Each row was made from one small tree. The marks that hang from a mark follow it in brackets, in alphabetical order. Every link used is in the known rows. Write each row's tree.
Known rows:
pagu{mome{domaver gezab reti sukir vesaso}}: -1.11 +1.96 +2.14 -1.06 +2.78 -1.25 +2.52 -0.66 -3.06 +1.38 -4.53 +3.00 -1.12 +3.69 -0.82 -0.65 +0.75
pagu{mome{gezab{gudaru} reti sukir vesaso}}: -4.05 +3.25 +3.15 +0.58 +2.20 -1.86 +2.51 -0.62 -4.83 +1.59 -1.64 +2.50 -0.25 +2.40 -1.46 -1.04 +2.85
reti{mome{domaver gezab{gudaru} pagu sukir vesaso}}: +5.43 +0.34 +1.33 -0.68 +2.46 -0.78 +2.55 -2.61 -7.46 +1.33 -1.53 +3.55 -1.95 +1.88 -0.58 -0.05 +2.87
gudaru{vesaso{mome{domaver gezab pagu}}}: +2.74 -0.38 +0.42 +1.38 +1.74 +0.13 +2.68 -3.69 -4.41 +0.85 -2.60 +3.33 -4.58 +2.05 -0.30 -0.11 +0.52
gezab{mome{reti sukir}}: +0.05 +3.98 -0.52 -0.56 +4.26 -1.14 +2.32 +0.48 -2.64 +2.08 -1.12 +1.09 -1.86 +1.81 -1.47 -0.06 +1.52
vesaso{gudaru mome{domaver gezab reti sukir}}: -1.59 +1.70 +0.17 -3.40 +4.22 +0.88 +1.04 +1.01 -5.16 +0.72 -1.83 +3.87 -5.52 +1.54 -0.84 -0.21 +0.43
pagu{mome{domaver gezab}}: +0.11 -0.95 +0.99 +0.59 +1.10 -1.82 +1.95 +0.74 -2.66 +0.86 -2.56 +4.96 -3.69 +4.84 +0.49 +1.22 -0.59
mome{reti sukir}: +0.89 +2.19 -0.64 -0.82 +1.44 -0.53 -0.02 +0.80 -1.08 +1.03 -2.50 +0.50 -1.79 +1.61 -1.00 -1.16 +0.53
gezab{mome{domaver pagu reti sukir}}: +5.49 +2.73 -1.01 -0.77 +3.68 -0.43 +2.37 -1.51 -3.66 +1.93 -2.27 +3.68 -3.15 +1.83 -0.74 +1.39 +2.16
gudaru{vesaso{mome{domaver gezab pagu reti}}}: +0.75 +1.43 +0.15 +1.17 +2.17 +0.51 +1.43 -3.24 -5.24 +0.62 -2.25 +2.90 -4.07 +1.51 -0.63 -0.40 +2.08
reti{mome{domaver gezab{gudaru} pagu vesaso}}: +3.75 -0.63 +0.71 +1.03 +1.94 -0.06 +1.46 -3.05 -7.67 +1.34 +0.52 +4.19 -1.88 +2.21 -0.43 +0.39 +3.60
gezab{gudaru{vesaso} mome{domaver pagu reti sukir}}: +1.87 +4.99 +0.17 +1.21 +3.39 -0.62 +3.77 -4.08 -5.97 +3.07 -1.53 +2.63 -2.54 +0.46 -0.75 +0.34 +4.47
vesaso{gudaru}: -0.63 -0.77 -0.60 +0.05 +1.48 +1.06 +0.19 +0.68 -1.10 +1.30 +0.42 +2.35 -3.72 +1.75 -0.82 -0.13 +0.38
mome{domaver gezab sukir vesaso}: +2.20 +0.31 +1.40 -1.68 +2.14 -0.04 +1.74 -2.34 -1.75 +1.82 -5.07 +2.44 -1.18 +2.90 -0.63 -1.40 -0.22
pagu{mome{domaver gezab reti sukir}}: -0.13 +1.89 +1.25 -1.28 +2.04 -2.17 +1.77 +1.67 -3.40 +0.62 -4.25 +3.90 -3.27 +4.03 +0.08 +0.50 +0.33
gezab{mome{sukir vesaso{gudaru}}}: -0.68 +1.95 +1.07 -1.21 +5.64 +0.66 +4.24 -1.41 -2.19 +3.10 -0.42 +1.39 -1.78 +1.39 -2.23 -0.67 +1.00
reti{mome}: +1.77 -0.68 -1.51 +0.66 +2.03 -1.00 +0.78 +1.53 -3.46 +0.74 +1.01 +0.63 -2.64 +2.70 -0.56 -0.09 -0.06
mome{vesaso}: +0.18 -0.51 -0.05 +1.31 +1.32 +0.70 +0.87 -2.39 -0.14 +2.08 -1.11 +0.69 -0.10 +2.10 -1.46 -1.65 +0.06

Write each row's tree:
+4.64 +2.23 +0.22 +1.06 +2.73 -1.39 +3.63 -1.83 -4.61 +2.28 +0.24 +3.58 -2.76 +1.03 -1.10 +1.18 +2.78 => gezab{gudaru mome{pagu sukir}}
+1.66 +3.11 -0.36 +0.78 +2.09 +0.09 +2.62 -4.00 -5.97 +2.05 -1.63 +2.25 -3.67 -0.27 -0.90 -0.74 +2.21 => gezab{gudaru{vesaso{mome{domaver pagu reti sukir}}}}
+4.50 +1.15 -0.10 -1.69 +2.57 -0.17 +1.11 -0.91 -5.08 +0.12 -3.23 +4.24 -4.53 +1.67 -0.68 +0.31 +0.81 => vesaso{mome{domaver gezab pagu reti sukir}}
-2.76 +2.09 +0.81 -2.53 +4.10 +0.43 +1.02 +1.92 -4.74 +0.25 -0.81 +2.44 -4.79 +1.07 -1.59 -0.77 +0.83 => vesaso{gudaru mome{gezab reti sukir}}
+8.17 -0.66 +0.04 -1.72 +2.13 -1.52 +1.88 +0.50 -5.62 -0.14 -3.07 +3.53 -4.26 +3.05 +0.26 +0.97 +0.80 => reti{mome{domaver gezab pagu sukir}}
-5.81 +1.12 +2.58 +0.44 +3.09 +0.30 +1.49 +0.58 -3.51 +0.98 -0.17 +2.93 -1.85 +2.88 -1.67 -0.46 +2.59 => pagu{mome{gezab reti vesaso{gudaru}}}
+5.30 +1.39 -0.54 -0.21 +0.68 -0.28 +0.15 -0.34 -1.73 +0.45 -2.62 +1.63 -2.31 +1.12 -1.04 -0.28 +1.67 => mome{pagu reti sukir}
-3.08 +3.12 +2.24 +0.36 +1.48 -2.73 +1.80 +1.68 -5.18 +0.80 -1.40 +3.37 -2.36 +2.74 -0.63 +0.12 +2.41 => pagu{mome{gezab{gudaru} reti sukir}}
-1.77 +2.07 +0.65 -1.66 +3.17 +1.63 +0.74 -0.72 -1.57 +1.92 -1.53 +0.40 -1.16 +0.65 -2.13 -1.96 +1.66 => mome{reti sukir vesaso{gudaru}}
+2.54 +2.44 +0.69 -0.53 +2.70 -0.22 +2.52 -2.77 -5.07 +0.62 -4.30 +2.27 -4.15 +1.20 -0.76 -0.82 +1.41 => gudaru{vesaso{mome{domaver gezab pagu reti sukir}}}
-3.43 +3.37 +0.36 +3.37 +3.05 -1.01 +3.79 -2.99 -4.16 +3.45 +1.28 +1.13 -1.73 +1.29 -0.94 -0.35 +2.88 => gezab{gudaru{vesaso} mome}
-2.72 +3.87 -0.44 +0.19 +2.79 -0.15 +2.46 -2.84 -5.46 +2.68 -1.54 +1.14 -3.15 +0.16 -0.80 -1.62 +1.10 => gezab{gudaru{vesaso{mome{domaver reti sukir}}}}
+1.94 -0.31 -1.80 -0.58 +2.87 +2.32 +0.14 -1.02 -4.60 +0.90 +1.04 +4.71 -5.73 +0.72 -1.00 +1.04 +1.39 => vesaso{gudaru mome{domaver pagu reti}}
+2.80 +1.13 +1.59 -2.28 +2.76 +1.86 +0.72 -2.26 -3.86 +1.00 -3.52 +3.90 -2.65 +1.26 -1.23 -0.52 +3.22 => mome{domaver gezab pagu reti sukir vesaso{gudaru}}
+1.06 +0.69 +2.02 -0.92 +2.07 -0.50 +1.76 -1.46 -1.24 +1.33 -4.00 +0.98 -0.44 +2.44 -1.37 -2.01 +0.19 => mome{gezab sukir vesaso}
-3.23 +2.48 -0.39 -0.47 +5.59 +2.23 +1.96 -2.31 -3.59 +3.35 +0.91 +3.05 -1.94 +1.57 -1.68 +0.10 +2.89 => gezab{mome{domaver reti vesaso{gudaru}}}
+2.93 +3.73 +0.23 +0.28 +4.02 +0.28 +3.10 -4.60 -5.64 +3.43 -0.70 +3.69 -0.86 +0.60 -1.56 +0.39 +4.31 => gezab{gudaru mome{domaver pagu reti sukir vesaso}}
+3.12 -0.61 +1.30 +1.46 +0.54 +0.77 +0.79 -4.71 -4.69 +1.89 -1.33 +5.09 -1.46 +1.90 -0.46 +0.05 +3.33 => mome{domaver gezab{gudaru} pagu vesaso}
+1.91 +1.21 +0.54 +2.99 +3.02 +0.21 +3.22 -4.62 -4.51 +3.12 +2.04 +3.30 -0.59 +0.98 -1.88 +0.50 +3.85 => gezab{gudaru mome{pagu vesaso}}
